Known rows, with every step that occurs
M S X H: | -363 | -181 |  457 | -381 | -340 | -492 | -221 | -157 | -327 |  -53 |  606 | -217 |  -79 |   10 | -166 |  284 | -415 | -170 | -317 | -152 |  235 | -116 | -269 |  245 |
X H: | -322 | -404 |  376 | -324 |    3 | -773 | -294 |   64 |  -79 |  -22 |  254 | -135 | -529 | -226 |  -59 |  -15 |  -57 | -141 |   93 | -518 |   35 |   -8 |    7 |  518 |
M R: |   59 |  -99 |   78 | -312 |    8 | -549 |  -73 |  570 |  170 | -106 |  -30 | -204 | -280 |  -77 |  294 |   43 |   37 |  257 |  278 | -498 |  246 |  181 |  118 |  270 |
P X S N: |  117 | -234 | -244 |  287 |  269 |  -28 |  -86 | -429 | -223 |  -14 | -296 |  248 |   24 |  196 |  203 |  237 |  393 |  296 | -128 | -239 | -243 | -103 |  356 | -314 |
P M: |  141 | -236 |  463 |  -89 |   11 |   -4 | -240 |  349 |   44 | -294 |  234 |   99 |   12 | -238 |  132 | -487 |  -19 |  430 |  207 | -317 |   88 | -113 |  -61 |  598 |
M S X: | -199 |  126 |  243 | -318 | -198 | -168 |  -33 | -135 | -242 | -149 |  430 |   36 |  309 |  272 |  -35 |  175 | -429 |  148 | -409 |  -83 |  343 | -110 | -187 |  -13 |
Z X S: |  224 |   32 |  -14 |  -64 | -141 | -278 | -325 | -187 | -201 |  -22 |   69 | -201 |  -72 |   44 | -216 | -262 |  177 |   72 | -108 | -548 | -438 | -420 |  333 | -612 |
S N P X: | -313 | -334 | -534 |  457 |  278 | -227 |   81 |  -89 | -114 |  193 | -481 |  296 |  -88 |  -15 |    5 |  331 | -134 |  -33 |  -99 |   89 |  279 |  220 |  -42 |  -29 |
P M R X H: |  132 | -216 |  717 | -302 | -249 | -157 | -302 |  687 |  -63 |   93 |  422 | -667 | -355 | -364 | -131 |  -88 |  139 |   67 |  122 |   93 |  146 |  -51 |  -46 |  540 |
R X H: | -197 |  -38 |  445 | -382 |  -41 | -450 | -205 |  119 | -185 |  161 |  426 | -337 | -391 |  -98 | -346 |  -22 |   -4 | -172 | -197 |   50 |   98 | -130 |  133 |  364 |
Z M R X S: |  369 |  437 |  115 | -386 | -256 |  210 | -352 |  389 |   11 |   77 |    4 | -472 |  -76 |   96 | -108 |  -51 |  463 |  297 |  159 |   76 | -177 | -207 |  359 | -536 |
R N: |  -38 |  439 |  176 |   -8 |   95 | -426 |  104 |   44 |  114 | -369 | -183 |  263 |    0 |   44 |  321 | -263 | -175 |  130 |   96 | -158 |   23 | -108 |  279 |   50 |
N R X H: |  -37 | -204 |  453 | -382 | -106 | -353 |  -62 |  -86 |  -22 |  312 |  323 | -471 | -413 | -164 | -333 |  138 |  201 | -593 | -255 | -219 |  101 |  -85 |   -7 |  529 |
N P M: | -105 | -271 |   96 |   49 |   -3 |  134 |  -73 |  295 |  151 |  -71 |   59 |  221 |   51 | -260 | -168 | -367 | -243 |  186 |  299 |   27 |   90 |   73 | -351 |  365 |
Z N P M S X: | -127 |  244 |  195 |  -18 | -312 |  482 | -137 |  179 |  -75 |  -41 |  133 |  -89 |  297 | -131 | -158 |  -90 | -636 |   13 | -250 |  543 |  420 | -220 | -575 | -320 |
N H: | -269 | -141 | -209 |  100 |   -5 | -135 |  156 |   84 |  175 | -181 |  197 |  245 |  -89 | -254 |  294 |  -24 | -114 | -197 |  240 | -300 |  -55 |   31 |   83 |  483 |
M R N P X S: | -110 | -110 | -554 |  378 | -185 | -267 |  -44 |  -31 |  125 |   77 | -520 |  -22 |  -52 |   51 |  103 |  268 |  441 |  211 |  188 | -118 | -376 |   84 |  133 | -491 |
R N P M: |  -55 |  148 |  101 |  315 |  -16 |  168 |  138 |  242 |  225 | -259 | -185 |  279 |  173 | -229 |   42 | -441 | -332 |  144 |  376 |  288 |   29 |  -25 | -232 |  172 |
X S: |   -2 |  -80 |    8 | -243 |   43 | -215 | -169 | -284 |   19 |  -95 |   69 |  166 |  -58 |  171 |   -7 | -171 |  320 |  278 |   76 | -595 | -444 | -140 |  276 | -167 |
P X: | -193 | -504 | -133 |   49 |   91 | -681 | -341 |  101 | -128 |  -11 | -156 |   26 | -280 |  -44 |  175 |  117 |  238 |  335 | -108 | -595 |  195 |  -38 |  151 |  320 |
N P M R X H: |  -83 | -220 |  376 | -176 | -293 |  -50 | -137 |  648 |   -7 |  260 |  251 | -563 | -335 | -361 | -377 |   -3 |  -51 | -120 |  159 |  386 |  175 |  102 | -260 |  376 |
M R N P X: | -261 |  -92 | -476 |  426 |  -58 | -594 |   67 |  282 |  133 |   53 | -645 |  -30 | -137 | -110 |  211 |  312 |   19 |   92 |  147 |   -1 |  228 |  190 |  -19 | -147 |
R X S: |   82 |  262 |   83 | -341 |    3 |   91 | -117 | -224 | -112 |   80 |  248 |  -43 |   54 |  376 | -218 | -223 |  400 |  199 | -203 |   12 | -389 | -245 |  396 | -275 |
M S: | -327 | -181 | -218 | -339 | -113 | -377 | -221 | -345 |  -70 | -286 |  356 |  182 |  -14 |  218 |  164 |  -27 | -207 |  172 | -185 | -322 |   28 |  244 | -184 |  249 |

Rows
|  325 |   34 |  -69 |  484 |   24 |  563 |    2 |   11 | -115 |   31 | -147 |   80 |  276 | -159 | -289 | -330 | -213 |  -13 |   97 |  246 | -255 | -192 |  -97 | -548 | -> Z X S N P M
|  278 | -303 |  404 | -182 | -119 |  -81 | -193 |  845 |  196 | -253 |   91 | -264 | -136 | -280 |  328 | -258 |  113 |  521 |  423 | -410 |  191 |   68 |  -60 |  577 | -> P M R
|   64 |  -46 |  414 | -195 |   91 |  -85 |  136 | -214 |  -77 |  314 |  181 | -335 | -262 | -108 | -205 |  188 |   60 | -671 | -269 |  102 |  193 |  -34 |   37 |  362 | -> S N R X H
| -327 | -489 | -528 |  220 |  -41 | -307 | -233 | -368 |  -52 |  195 | -265 |  181 |  -72 |   80 | -204 |  163 |  440 |  178 |   25 | -373 | -347 |    4 |   91 | -359 | -> N P X S
|  380 |  193 |  -71 |  232 |  173 |  102 |  -40 | -298 | -258 |  -61 | -121 |   28 |  135 |  157 |  -63 | -111 |   17 |    4 | -181 | -159 | -305 | -347 |  388 | -731 | -> Z X S N
|  353 |  320 |  455 |  115 | -139 |  -90 |   25 |  673 |  266 | -452 | -194 | -118 |   50 | -233 |  560 | -290 |  -13 |  396 |  408 |  -53 |   99 |  -24 |   70 |  285 | -> P M R N
| -239 |  100 | -237 |  212 | -218 |  256 |  -27 | -194 |  132 | -353 |   69 |  288 |  328 |   23 |  142 | -249 | -426 |  144 |   85 |  405 |  -30 |  204 | -514 |   85 | -> R N P M S
| -209 |  -89 |  722 | -325 | -124 | -601 | -103 |  154 | -243 |   82 |  401 | -261 | -191 | -180 | -262 |  200 | -283 | -165 | -147 | -306 |  292 | -288 |   10 |  312 | -> S X H
|  236 |   70 |   54 | -320 |  -77 |  181 |   36 | -449 |   73 |  236 |  150 | -177 |   38 |  207 | -219 |  -29 |  618 | -211 | -267 | -317 | -335 | -209 |  241 | -151 | -> N R X S
|  212 |  151 |  -26 |   34 |  319 |  130 |   78 | -376 |  -62 | -129 |  -85 |  346 |  142 |  302 |  155 |  -25 |  119 |  121 |   18 | -168 | -320 |  -65 |  336 | -310 | -> X S N
|  193 |  -57 |   50 |  202 |   74 |  261 |  187 |  652 |  208 |  -89 | -188 |   -1 |   42 | -246 |  146 |  -51 | -220 |  200 |  421 |  211 |  293 |  252 | -261 |  213 | -> S N P M R
|  270 |  423 |   63 |  -55 |  312 |  349 |  153 | -337 | -204 |   89 |   39 |  187 |  237 |  383 |  -67 |  -22 |  192 |  119 | -239 |  332 | -226 | -186 |  441 | -438 | -> R X S N
|  144 |  201 |  -90 | -205 |   90 |  403 |  277 | -469 |  -64 |  110 |  157 |  -79 |  174 |  312 |   20 |  144 |   25 | -424 | -522 |  315 |  227 |  125 |  -90 |   93 | -> M S N R X
|  131 |  150 |  185 | -365 |   33 |    3 |  116 |  -65 |   64 |  218 |  141 | -246 |  -20 |   76 | -180 |  -22 |  262 | -345 | -325 | -177 |  230 |  -59 |   90 |  327 | -> N R X
| -392 |   -2 | -626 |  135 |  197 |   64 |  289 | -404 |  -16 |  -32 |  -67 |  471 |  150 |  288 |  -21 |  182 | -624 | -198 | -128 |  439 |  164 |  428 | -370 | -118 | -> M S N P
|  -35 |  389 | -381 |  130 |  264 |  421 |  313 | -361 |  -92 |  280 | -152 |  315 |  256 |  305 | -378 |   76 | -113 | -129 | -141 |  654 | -190 |    5 |  128 | -582 | -> R X S N P
| -164 |  395 | -269 |  159 |  -40 | -356 |  316 |  382 |  329 |  -78 | -500 |  112 |   10 |  -21 |  122 |   73 | -302 |  -93 |  343 |  169 |  132 |  246 |  -93 | -164 | -> M R N P
|  154 |   54 |  139 | -222 |   79 | -120 | -125 |   13 |  344 |   83 | -372 | -249 | -431 | -313 |  199 |  -90 |   94 | -524 |  -31 | -528 |  306 |  -92 |  -73 |   62 | -> Z N R
| -320 | -358 | -297 |   19 | -232 |  194 | -194 | -130 |   33 | -215 |  318 |  239 |  163 |  -12 |  -60 | -206 | -360 |  238 |   60 |  166 |   33 |  318 | -595 |  281 | -> N P M S
|  223 |  183 |  100 | -337 | -123 |   31 | -138 |  158 |    0 |  117 |  153 | -295 |   23 |  265 | -114 |  -45 |  529 |  299 |  -40 |  -83 | -304 | -100 |  365 | -317 | -> M R X S
| -230 |  104 | -346 |  177 |  364 |  -22 |  359 |  -96 |   36 |   92 | -287 |  452 |   71 |  110 | -134 |   89 | -486 | -188 |   79 |  254 |  222 |  209 |  -82 | -102 | -> S N P
|  196 |  295 | -245 |  295 |   19 |  567 |  413 |   34 |   69 |   50 |   73 |  -13 |  202 |   68 |  294 |  235 |  243 | -173 |  139 |  394 | -336 |    3 |  324 | -196 | -> M R X S N H
|  212 |   94 |   16 | -103 | -260 |  492 |  -78 |  305 |   91 |  202 |  110 | -250 |  151 |   73 | -291 | -185 |  348 |  261 |  154 |  306 | -329 |  -56 |   -3 | -295 | -> N P M R X S
|  303 |  312 |  164 | -179 |  262 |  267 |  332 | -193 |   -5 |  231 |  -14 |  -93 |  100 |  173 |  -42 |   57 |  134 | -398 | -352 |  130 |  286 |  -28 |  164 |  176 | -> S N R X
| -546 | -698 | -468 |  319 |    1 | -432 | -182 | -440 | -263 |  156 |  -48 |    2 | -305 |  -91 |  -93 |  538 | -201 | -266 | -215 |  172 |  107 |  368 | -392 |  195 | -> M S N P X H
| -138 |  115 | -454 |  194 |  285 |  199 |  291 | -407 |   30 |  151 | -249 |  454 |  129 |  204 | -203 |   77 | -174 | -121 |  115 |  220 | -264 |  134 |   16 | -519 | -> X S N P
|  290 |  316 |  128 |   68 |   37 |  556 |  213 |  702 |   26 |  151 |  -28 | -216 |  165 |  -19 | -103 |  -83 | -147 |  153 |  114 |  780 |  325 |  101 |  -93 |   43 | -> S N P M R X
|  153 | -105 |   62 |  107 |  118 |  400 |  -53 | -196 | -112 | -421 |  208 |  290 |  296 |  117 |  347 | -148 | -294 |  301 |  -89 |  211 |  115 |  228 | -256 |  281 | -> P M S N
| -114 |  233 | -501 |  266 |  -23 |  456 |   79 | -136 |   23 | -315 |   58 |  264 |  167 | -121 |  551 |  192 | -365 | -265 |  186 |  380 |   80 |  139 |  -90 |  -21 | -> Z M S N H
|  380 |  -70 |  -35 |    2 |  204 |  216 |  268 | -595 |  157 |   61 | -177 |  145 |   94 |  101 |  176 |  137 |  362 | -358 |  -51 | -488 | -221 |    6 |  148 |  -69 | -> X S N R
|  143 |  -22 |  -52 |  362 |  164 |  616 |  123 | -107 |   53 |  -37 |  -85 |  371 |  287 |  -61 | -111 | -248 |  -85 |  189 |  282 |  285 | -255 |   16 | -169 |  -92 | -> X S N P M
|  121 |  277 |  221 | -411 |  -48 | -199 |  -47 |  608 |  -14 |   83 |  126 | -391 | -110 |  103 |  -16 |   11 |  129 |  189 |  -77 |   51 |  264 |   68 |  218 |   94 | -> M R X
|  -48 | -266 | -534 |  640 |  131 |  264 |  170 | -364 |  -37 |  -69 | -139 |  308 |  129 |  -61 |  365 |  288 |  299 |  -82 |   74 |  -76 | -441 |  -43 |  283 |  -35 | -> P X S N H
| -162 |  384 |  230 |  173 | -349 |  393 |  157 |  -13 |  -95 | -220 |  181 |  162 |  607 |   40 |  -60 |  -67 | -638 |   91 | -173 |  551 |  253 | -118 | -454 | -158 | -> R N P M S X
|   46 |  -69 |   12 |  326 |  225 |  442 |  187 |  191 |   54 |  -72 | -120 |  369 |  166 | -161 |  -64 | -268 | -390 |  100 |  238 |  301 |  187 |   94 | -264 |  197 | -> S N P M
|  306 | -408 | -179 |  244 |  160 |   92 |   89 | -613 |   44 |  152 | -349 |   58 |   32 |   69 |  254 |  325 |  577 | -247 | -177 | -599 | -174 |  -10 |  179 |  -51 | -> P X S N R
| -368 | -399 | -158 |  301 | -206 | -837 | -133 |  305 |   45 |  168 | -380 | -297 | -484 | -366 |   24 |  434 |   15 | -192 |  182 |  -41 |  116 |  195 | -115 |  158 | -> M R N P X H
|  297 |  327 |  100 | -309 |  -71 |  367 | -148 | -313 |  145 |  260 | -103 | -361 | -144 |   32 | -156 | -126 |  578 | -290 | -289 |  -66 | -240 | -336 |  219 | -550 | -> Z N R X S
